Every row comes from one small tree of marks. Brackets hold a mark, then the marks that hang from it, in the order of their numbers. Every link used is in the known rows. Which tree was each row made from?
Known rows:
(Z_819 Z_503): [-85 -36 -52 -79 -15  15  65  -3  35 -19  -2  -7 -10  38 -26  19   0  -5
 -22 -20  15  37 -15 -28  10 -21 -13  47   0   6 -27  33  32  45  10   5
 -40]
(Z_66 (Z_220 Z_794)): [-39  16 -72 -46 -29  44  39   3  26   8  -4  14 -14  29  16  19 -37   1
  -8 -23  15  33 -10 -13  27  -8 -17  -3 -11   2 -14  12 -49  27  16  28
 -16]
(Z_220 (Z_324 Z_129 Z_689) (Z_794 (Z_540 (Z_305 Z_992)))): [-42  18 -91 -66 -24  13 -16 -22  20 -18   3  -2  -2  37  35  22 -53  13
 -12 -13  11  23 -27 -58   9 -29 -56  76 -33  23  26  12 -92  -5 -16  -9
 -55]
(Z_540 (Z_305 (Z_992 (Z_324 Z_689)))): [-106  -39  -72 -105  -20  -10   18   27   19  -26  -24   14  -30   38
   11   -1  -18  -39    6  -20   39   37  -22  -37   18    9  -37   24
  -13   16    6   42  -21   24   26   43  -34]
(Z_992 (Z_324 Z_129 (Z_689 Z_503 Z_698 Z_948))): [-61   7 -42 -59 -29 -18  15 -52  36 -72 -29  23 -23  36  67  24  -2 -20
 -10  -5  22  35 -23 -28  21  -7 -28  43 -20  35  84  53 -73  18  13 -11
 -16]
(Z_715 (Z_689 (Z_324 Z_129) Z_503 Z_698 Z_948) Z_999): [-75  24 -19  20 -25  48  25 -36  19 -41 -29 -11 -24  45  94  36  -3 -22
 -50 -35  -7  63 -41  -6   4  -4   9   0   0  46  -4  76 -45  45 -62  23
 -70]
(Z_66 (Z_220 Z_324 Z_794)): [-34  27 -87 -26 -27  34  29   1  31  14  -7  -2  -7  29  12  19 -38   2
 -15 -27  -4  30 -16 -12  18 -12 -15  15 -15  12   0  -4 -56  23  -4   8
 -29]
(Z_715 (Z_689 Z_324 Z_698) Z_999): [-85   1 -41  28 -20  38  54 -20  19 -31 -36 -14  -9  43  64  37  -3  -4
 -32 -47   8  74 -34 -14  14   7  23  -1   2  42 -41  58 -39  52 -41  50
 -71]
(Z_999 (Z_715 (Z_689 Z_698 Z_948))): [-74  28 -11 -69 -32  -3  49 -15  28 -29 -27  -6 -19  31  40  36 -11 -20
  -9 -35  12  38 -23   2  -5  20  41  -9 -12   4   8  70 -20  26 -22  52
 -23]
(Z_66 (Z_220 (Z_324 Z_129 Z_689) Z_333)): [-24  21 -95 -25 -30 -19   4 -29  15  -2  21  12  -6  29  15  20 -43  -6
 -12 -18  -7  24 -25  -8  11 -25 -24  39 -14   0  16   5 -58  28   2  17
 -34]
(Z_324 Z_129 (Z_689 Z_948)): [-44  16 -62 -88 -43 -44 -20 -30  12 -54   3  41 -11  35  60  16 -31 -39
  -5 -10  22  31 -18 -23  19  -9 -12  14 -17  -5  66  69 -47   9  36  -7
 -31]
(Z_715 (Z_689 Z_698 Z_948) Z_999): [-77  26 -18  -2 -27  41  53  -6   4 -43 -19   7 -17  41  91  42   1 -30
 -25 -41  19  74 -30  -4   9  29  45 -28   4  38 -15  81 -15  28 -47  37
 -46]
(Z_689 Z_324): [-70  -4 -70 -58 -22  14  30   3  50 -15 -13 -13 -25  38 -25   6 -12   0
 -22 -35   0  37 -28 -29  20 -16 -11  20  -7   7 -16  24 -19  49 -14  16
 -76]
(Z_540 (Z_305 (Z_992 (Z_324 Z_129 Z_689)))): [-100  -39  -73 -103  -22  -16    8   23   19  -34  -33   20  -29   39
   24    2  -20  -45    5  -11   38   33  -23  -38   16    3  -43   23
  -16   13   21   48  -31   23   37   43  -32]
(Z_129 (Z_324 (Z_689 Z_698 Z_948))): [-73  38 -66 -61 -32   1  23 -21  46 -33  -6  12 -19  31  27   9  -8 -38
   3 -27  25  23  -7 -26  24   5  -3  20 -16  19  55  27 -59  32   7  18
 -36]
(Z_66 (Z_220 (Z_794 Z_540))): [-32  10 -76 -58 -27  63  48 -10  31   5   5  17 -20  27  12  21 -42  25
  -9 -24  22  32 -10 -21  28 -15 -26   7 -12  14 -19  10 -62  21  13  28
 -27]
(Z_66 (Z_220 Z_324 (Z_333 Z_297))): [-31  11 -82   1 -20  -3  38 -15  15  10  22  -4 -15  30 -12  13 -22   3
 -15 -23  -6  27 -19 -14  16  -7  -9  20  -7  -2  -6  -1 -53  29 -19  34
 -52]
(Z_47 (Z_220 (Z_324 Z_129) Z_333 Z_794)): [ -1  48 -81 -66 -13   4  32  18  -2 -10   8   3  -6  31   9  23 -33 -19
 -33   2 -11  17 -41 -26   8  -2 -22  71  -9 -10  29 -17 -44  27 -59   7
 -30]
(Z_324 Z_129 (Z_689 Z_503 Z_698 Z_948)): [-49  12 -29 -62 -37 -22 -26 -46  -8 -53   8  17 -22  36  76  19 -25 -25
 -18 -14  11  22 -23 -23  23 -25 -22  26 -25  17  79  76 -65  18  12  -2
 -23]
(Z_47 (Z_220 Z_794)): [-26  13 -74 -97 -17  21  58  30   0  -9  -9  15 -11  28   7  12 -28 -14
 -24 -12  15  30 -25 -23  29  14 -11  30  -3  -1  15   3 -28  32 -17  20
 -19]
(Z_333 (Z_220 Z_324) Z_297): [-51 -65 -68  19 -12 -57  51 -21  14 -40 -24  26  -2  31 -16 -15   2   6
 -16 -14  11  39   6 -46  29  28   9  39  -7   9  49  33 -32  19   5  43
 -55]
(Z_715 (Z_689 Z_324 Z_503 Z_698 Z_948) Z_999): [-85  24 -19  17 -23  57  38 -30  19 -29 -16 -20 -25  43  76  32   0 -13
 -50 -47  -6  68 -40  -4   8   3  18   0   3  50 -26  68 -29  46 -77  22
 -70]
(Z_305 Z_992): [-94 -13 -59 -75 -24  -7  29  27  18 -26  -1   3 -29  42   2  11 -11  -5
 -19 -31  28  36 -16 -42  20   6 -16  -9   2  19  10  48 -37  44  -2  62
 -68]
(Z_129 (Z_324 Z_689)): [-77  15 -89 -65 -29 -15  32 -24  52 -19 -14  16  -9  31   1   4 -17 -29
   9 -23  28  24  -3 -38  23   0 -21  29  -9  13  29  11 -35  41  22  17
 -45]
(Z_955 Z_698): [-75   2 -50 -79 -16   9  62  34  -1  -9 -30 -11  -9  30 -22  22 -24  18
  -1 -44  28  27 -16 -10  31   8  13 -15 -14  17  25  45  -2  28  26  34
 -46]
(Z_333 (Z_220 (Z_324 Z_129)) Z_297): [-42 -65 -68  22 -14 -66  39 -27  14 -51 -38  35  -1  32   2 -11  -1  -3
 -16  -1  10  34   6 -48  25  20   0  39 -10   5  71  41 -48  18  20  42
 -53]
(Z_890 Z_662 (Z_689 Z_698 Z_948)): [-51  47  -9 -57 -28  58   2  14 -19 -25 -30  -6 -23  28  38  34   7 -16
 -26 -39   3  32 -11 -41  11  32  38  27 -11  26   3  47  25  28 -63  17
 -24]
(Z_890 Z_662): [ -61   -3  -46 -103  -26   30   10   37   16  -10  -24   -1  -25   37
  -24   17   -6   15  -24  -30   13   34    1  -62    3   14   -3   16
   -9    8  -54   30   40   51  -12    4  -36]
(Z_47 (Z_220 (Z_324 Z_129) (Z_333 Z_297) (Z_794 Z_540))): [  7  29 -83 -51  -8  10  48  -8  -4 -15  18   3 -10  30   5  20 -28   9
 -34   4  -2  18 -35 -43  15  -1 -29  74 -10  -3  30 -15 -81  17 -59  19
 -53]
(Z_794 (Z_220 (Z_324 Z_129 (Z_689 Z_503 Z_948)))): [-28 -27 -70 -36 -33 -16  15 -33  23 -40  20   9  -1  28  23 -10 -32 -29
 -23  -6 -14  39 -24 -24  14  -6 -18  57  -8  27  74  24 -62  23  -5 -10
 -30]
(Z_220 (Z_324 Z_129 Z_689) (Z_333 Z_297) (Z_794 Z_540)): [  -9   50  -69    1  -15   -3    2  -62    6  -17   57  -12    2   37
   14   31  -36   37  -19   -5    2   19  -26  -72    8  -25  -46   96
  -29   -7    4   -3 -112   -9  -70    1  -70]
(Z_295 (Z_324 Z_129 Z_689)): [ -70  -37 -102  -59  -29  -36   33  -36   40  -52    3   23   -8   38
   43   18  -17  -34  -18  -17   20   47  -11  -31   -5   -6  -28   15
  -10    3   47   41  -49   21   20   -8  -21]
(Z_333 (Z_220 Z_324 (Z_794 (Z_540 (Z_305 Z_992)))) Z_297): [-51 -52 -70   7  -8 -14  44 -20  15 -32 -12  21  -7  32  -5 -11 -14  27
 -20 -10  22  36   5 -65  28  20 -20  61 -17  15  34  23 -77   2 -13  52
 -55]
(Z_662 (Z_890 Z_689)): [-54 -17 -62 -54 -22  13  87   0  31 -42   8  16 -19  34 -13  23 -17 -41
  14 -26  39  44 -31 -32  18  19   7  11   6  18 -22  43  44  24  -5  16
 -33]
(Z_540 (Z_305 (Z_992 Z_324))): [-106  -39  -66 -105  -17    4   27   41   25  -26  -32   11  -36   39
    5    1  -12  -42    4  -17   37   35  -24  -37   14   10  -34   15
  -11   16    3   41  -10   28   19   46  -37]
(Z_661 (Z_819 Z_503)): [-48 -33 -37  -8 -12  27  25  11  31 -43  -9  -7  -3  35 -38   5  -6  13
 -27 -23  20  44  -9 -40   8 -17 -21  -7   6 -15 -25  33  41  41  -4  15
 -64]
(Z_333 (Z_220 (Z_324 Z_689))): [-54 -42 -83 -38 -23 -51  25 -15  21 -38 -14  35   4  26  -6  -9 -27   3
 -12 -23   9  41  -7 -30  20   9  -2  64  -9  19  43  26   5  25   7  12
 -24]
(Z_662 (Z_890 (Z_689 Z_948))): [-50   4 -54 -63 -27  21  79   3  34 -48  17  20 -27  34  -1  23 -13 -54
  10 -26  36  44 -34 -23  15  26  17   3   5  16  -7  51  42  14 -16   5
 -30]
(Z_715 (Z_689 (Z_324 Z_129) Z_503 Z_698 Z_948)): [-58  25 -22 -10 -26  49  32 -25  24 -35 -11 -14 -35  39  74  19 -12 -20
 -41 -27   1  42 -35 -17  15 -13  10   7 -19  34  15  56 -35  39 -56  34
 -61]

Write each row's tree:
[-30 -29 -63   5 -20 -24  36 -45   6 -20  63 -10   0  28 -16 -12 -23  -5
 -23 -11 -13  39 -23 -38  17   0 -18  79  -4  11  25   2 -63  26 -45  16
 -42]
(Z_794 (Z_220 (Z_324 (Z_689 Z_503)) (Z_333 Z_297)))
[-78  28 -52  -8 -29  34  44 -14  39 -30 -19   4 -14  43  60  29  -6 -27
 -37 -42   5  77 -36  -5   4  20  28 -13  11  29 -41  61 -10  36 -54  18
 -78]
(Z_715 (Z_689 Z_324 Z_948) Z_999)
[-57  32  -6 -38 -26  48 -13 -21  29 -43  -7 -26 -53  41  48  15   0 -19
 -51 -24 -22  18 -41 -13  15 -36 -16  21 -23  29  62  63 -72  40 -53   1
 -60]
(Z_689 (Z_324 Z_129) Z_503 Z_698 Z_948)
[-27 -26 -69   3 -21 -28  38 -38   8 -26  60  -5   3  28 -13 -10 -23  -9
 -17 -11  -8  42 -22 -37  18   6  -8  72  -5   6  28   3 -69  22 -36  21
 -41]
(Z_794 (Z_220 (Z_324 Z_689) (Z_333 Z_297)))
[-51  44 -31 -78 -31  46   3  15  -4 -15 -28   6 -19  28  17  27   0 -21
 -24 -34   4  35  -9 -45   5  35  27  27  -1  16 -15  37  57  27 -57   0
 -34]
(Z_890 Z_662 (Z_689 Z_948))
[-55 -14 -70 -43 -22  18  80  -7  45 -40   6   6 -21  36 -20  20 -16 -36
   5 -30  28  44 -37 -30  18  11   2  22   3  19 -26  35  24  31 -13  14
 -47]
(Z_662 (Z_890 (Z_689 Z_324)))
[-55 -18 -39 -47 -30 -31 -15 -50 -14 -45  -6  11 -12  35  60  19 -30  -6
 -12 -14  15  22 -19 -35  27 -35 -36  39 -24  19  60  64 -63  32  29  13
 -26]
(Z_324 Z_129 (Z_689 Z_503 Z_698))
[-22  24 -82 -14 -16  45  35 -18  18  19  33  -7 -17  29  -6  18 -38  21
 -13 -18   2  24 -21 -30  15 -15 -32  44 -19   0 -27 -14 -79   9 -34  29
 -44]
(Z_66 (Z_220 Z_324 (Z_333 Z_297) (Z_794 (Z_540 Z_305))))
[-57  40   2 -52 -25  68  -4   0 -24 -14 -24 -18 -29  28  33  29   6  -6
 -38 -39  -7  26 -14 -44   9  18  18  41  -9  37  -1  44  38  37 -81   4
 -26]
(Z_890 Z_662 (Z_689 Z_503 Z_698 Z_948))
[ -22   53  -55   -4   -5   38   40  -26   16    1   60  -31  -12   37
  -23   29  -20   44  -22  -17   -1   23  -28  -69    5  -11  -28   79
  -19   -3  -34  -16  -69    0 -105    8  -79]
(Z_220 Z_324 (Z_333 Z_297) (Z_794 Z_540))
[-57  28 -38 -68 -29  29 -11 -18  50 -28  -3 -10 -46  40  18   5 -11 -25
 -48 -18 -21  22 -38 -18   7 -31 -31  22  -9  13  37  49 -27  39 -45 -23
 -73]
(Z_689 (Z_324 Z_129) Z_503 Z_948)
[-71  10 -65 -81 -30 -21  38 -33  50 -55 -12  27 -18  33  29  16  -2 -17
  -1 -20  31  48 -18 -26  23  16  -9  34  -9  26  42  37 -38  13   9 -15
 -23]
(Z_992 (Z_324 (Z_689 Z_948)))
[-81  12 -65 -47 -25   1  27 -35  38 -19 -11  -1 -17  31  13   6 -13 -18
   0 -27  20  18  -6 -37  26 -11 -27  38 -15  28  38  16 -49  47   5  20
 -40]
(Z_129 (Z_324 (Z_689 Z_503 Z_698)))
[-54 -15 -46 -39 -20  23  86  -2  20 -49   6   8 -23  34   2  28 -12 -37
  13 -29  38  42 -33 -29  22  17  14  12  -2  26 -10  50  20  25  -8  28
 -25]
(Z_662 (Z_890 (Z_689 Z_698)))
[-27 -38 -71 -31 -27  -5  37  -8  31 -41  -1   8  -2  30   9  -5 -25 -29
 -17  -2 -10  39 -23 -29  11  -2 -11  44  -5  23  63  18 -51  31   2   8
 -35]
(Z_794 (Z_220 (Z_324 Z_129)))
[-59  44  -9 -37 -24  74 -14 -10  -4 -11 -27 -34 -32  31  23  24   6   1
 -52 -44 -23  27 -21 -42  10   6  11  55 -12  38  -7  34  11  46 -93   3
 -48]
(Z_890 Z_662 (Z_689 Z_324 Z_503 Z_698 Z_948))
[-26 -24 -75 -39 -35 -21  17 -26  26 -46  18  15   2  28  25  -8 -31 -34
 -17  -6  -9  42 -23 -23  15   0  -8  50  -9  22  76  25 -68  19   3  -5
 -28]
(Z_794 (Z_220 (Z_324 Z_129 (Z_689 Z_948))))
[-54 -22 -61 -68 -33 -45 -14 -49   1 -34  -4  23  -7  35  38  12 -38 -11
 -10  -9  16  24 -17 -38  21 -31 -47  40 -15   8  43  54 -32  31  34  -3
 -37]
(Z_324 Z_129 (Z_689 Z_503))
[-77  33 -58 -57 -30   8  19 -31  42 -25  -2   3 -24  31  24   5  -9 -31
  -5 -27  18  19  -9 -28  23  -4 -17  29 -15  26  52  25 -50  37  -6   9
 -38]
(Z_129 (Z_324 (Z_689 Z_503 Z_698 Z_948)))
[-54  51 -21 -42 -27  65  -8   5   1 -22 -35 -21 -26  31  27  29   8  -9
 -40 -45 -13  33 -19 -39  12  19  30  40 -14  28  -3  37  -2  39 -75  15
 -45]
(Z_890 Z_662 (Z_689 Z_324 Z_698 Z_948))
[-38 -19 -72 -42 -16  14  42  -9  35 -32 -11  27  -4  27  -6   3 -31  30
 -18 -16  12  36  -8 -46  16   3 -16  72 -14  24  23  11 -15  13 -25  11
 -28]
(Z_333 (Z_220 Z_324 (Z_794 Z_540)))
[-57 -62 -54 -13 -10  -4  54 -18  10 -37  -9  37 -15  32  -1 -12 -12  25
 -12  -6  41  39  11 -65  36  24 -21  43 -12   5  19  40 -70   6   8  72
 -40]
(Z_333 (Z_220 (Z_794 (Z_540 (Z_305 Z_992)))) Z_297)
[ -23   70  -60  -44  -10   57   31   -9   26    3   58  -28  -14   35
  -22   36  -34   40  -21  -21   -5   22  -39  -57   -4  -22  -32   87
  -19    5  -40  -21  -33    7 -110   -9  -62]
(Z_220 Z_324 Z_333 (Z_794 Z_540))
[-60 -17 -47 -25 -17  33  76 -18  31 -39   8 -11 -29  36  -9  21 -13 -25
  -5 -33  21  38 -40 -29  21  -1  -5  30  -2  34 -16  40  11  38 -30  18
 -42]
(Z_662 (Z_890 (Z_689 Z_324 Z_503 Z_698)))
[-74 -40 -79 -40 -25 -20  28 -47  26 -51   6   6 -16  39  54  20 -13 -24
 -28 -20  13  41 -14 -30  -1 -17 -34  24 -16  17  56  45 -63  28   3  -4
 -16]
(Z_295 (Z_324 Z_129 (Z_689 Z_503 Z_698)))
[-74  27 -27 -84 -34 -12  50 -15  38 -22 -25   1 -16  30  25  31 -17 -23
  -8 -31  13  40 -22   0  -9  22  34  -9  -6  -4  -3  63   2  24 -18  40
 -30]
(Z_999 (Z_715 (Z_689 Z_948)))
[ -19   72  -61  -14  -16   15   12  -50    9   -5   87  -20   -7   35
    0   26  -28   37  -24  -22    0   27  -28  -60   10   -7  -23   88
  -24   -3  -14   -5  -92  -17 -104  -11  -70]
(Z_220 (Z_324 (Z_689 Z_948)) (Z_333 Z_297) (Z_794 Z_540))
[ -99  -38  -66 -103  -19   -2   19   36   25  -34  -42   17  -35   40
   18    3  -14  -48    4   -9   36   32  -24  -38   12    5  -40   14
  -13   12   19   47  -21   27   30   46  -36]
(Z_540 (Z_305 (Z_992 (Z_324 Z_129))))
[-70  29 -37 -71 -27  41   7 -11  49 -11  17 -23 -48  38  -8  -1  -6 -12
 -48 -35 -20  29 -37 -16  12 -20 -19  22  -4  18   5  38  -4  41 -66 -23
 -76]
(Z_689 Z_324 Z_503 Z_948)
[-80  25 -27 -70 -30  -1  40 -32  48 -11 -23 -18 -22  32  14  24 -18 -11
 -26 -35  -5  36 -29  -1  -9   5  15  11  -6   4 -10  54  -8  37 -39  31
 -47]
(Z_999 (Z_715 (Z_689 Z_324 Z_503 Z_948)))
[-73  -5 -33   0 -17  48  57 -24  19 -15 -11 -29 -26  38  40  15 -15   7
 -35 -39   5  46 -31 -27  23 -15   4  19 -16  41 -27  35 -18  55 -53  50
 -67]
(Z_715 (Z_689 Z_324 Z_503 Z_698))
[-80   9 -43 -63 -28 -15  51 -25  49 -14 -37 -13 -11  32   6  27 -20  -5
 -13 -35   5  40 -25  -7  -6   7  19  10  -7  -1 -22  47 -15  42 -14  50
 -48]
(Z_999 (Z_715 (Z_689 Z_324)))
[-23  34 -73 -52 -20  42  18 -12  38 -21 -11  -7  -7  37  21  33 -36  24
 -18  -9   2  22 -27 -57   3 -27 -38  56 -24  22  23   6 -65   5 -37 -19
 -63]
(Z_220 (Z_324 Z_129) (Z_794 Z_540))
[-65 -14 -49 -50 -24 -24  24 -56  33 -66 -39  19 -16  36  55  24  -6  -7
  -6  -5  25  34 -20 -36  24 -14 -39  51 -19  37  70  45 -72  28  26   0
 -19]
(Z_992 (Z_324 Z_129 (Z_689 Z_503 Z_698)))
[-49   9 -50 -83 -39 -35 -25 -44   7 -43  11  29 -17  35  55  12 -32 -30
 -16  -9  12  25 -20 -26  18 -22 -33  27 -15   6  61  67 -33  16  18 -19
 -33]
(Z_324 Z_129 (Z_689 Z_503 Z_948))
[-48  38 -55 -76 -35  16  -4   2  58 -45 -13   8 -37  40  24  12  -8 -40
 -32 -18  -7  31 -34 -14   9 -12  -3   2 -11  -3  43  54 -45  27 -19  -6
 -70]
(Z_689 (Z_324 Z_129) Z_948)
[-47 -41 -66  31 -14 -48  29 -46   6 -26  -2  18   9  31   0 -12 -15  20
 -22 -13   9  37   8 -55  33  17 -14  69 -16   7  40  21 -62   7 -12  24
 -38]
(Z_333 (Z_220 (Z_324 (Z_689 Z_503)) Z_794) Z_297)
[-26 -58 -80 -46 -14  16  46 -45  10 -24  69   2 -14  24 -22 -16 -39  17
  -8  -8  10  39 -28 -51  16  -6 -38 100 -15  23   7   0 -77   4 -31  26
 -52]
(Z_794 (Z_220 (Z_324 Z_689) (Z_333 Z_297)) (Z_540 Z_305))
[ -90  -12  -63  -57  -26  -32   15  -17   28  -64  -27   17  -22   43
   49   21   -6   -8  -15  -16   35   38  -16  -44   23    1  -33   20
  -11   36   68   54 -106   35   22   55  -48]
(Z_305 (Z_992 (Z_324 Z_129 (Z_689 Z_698))))
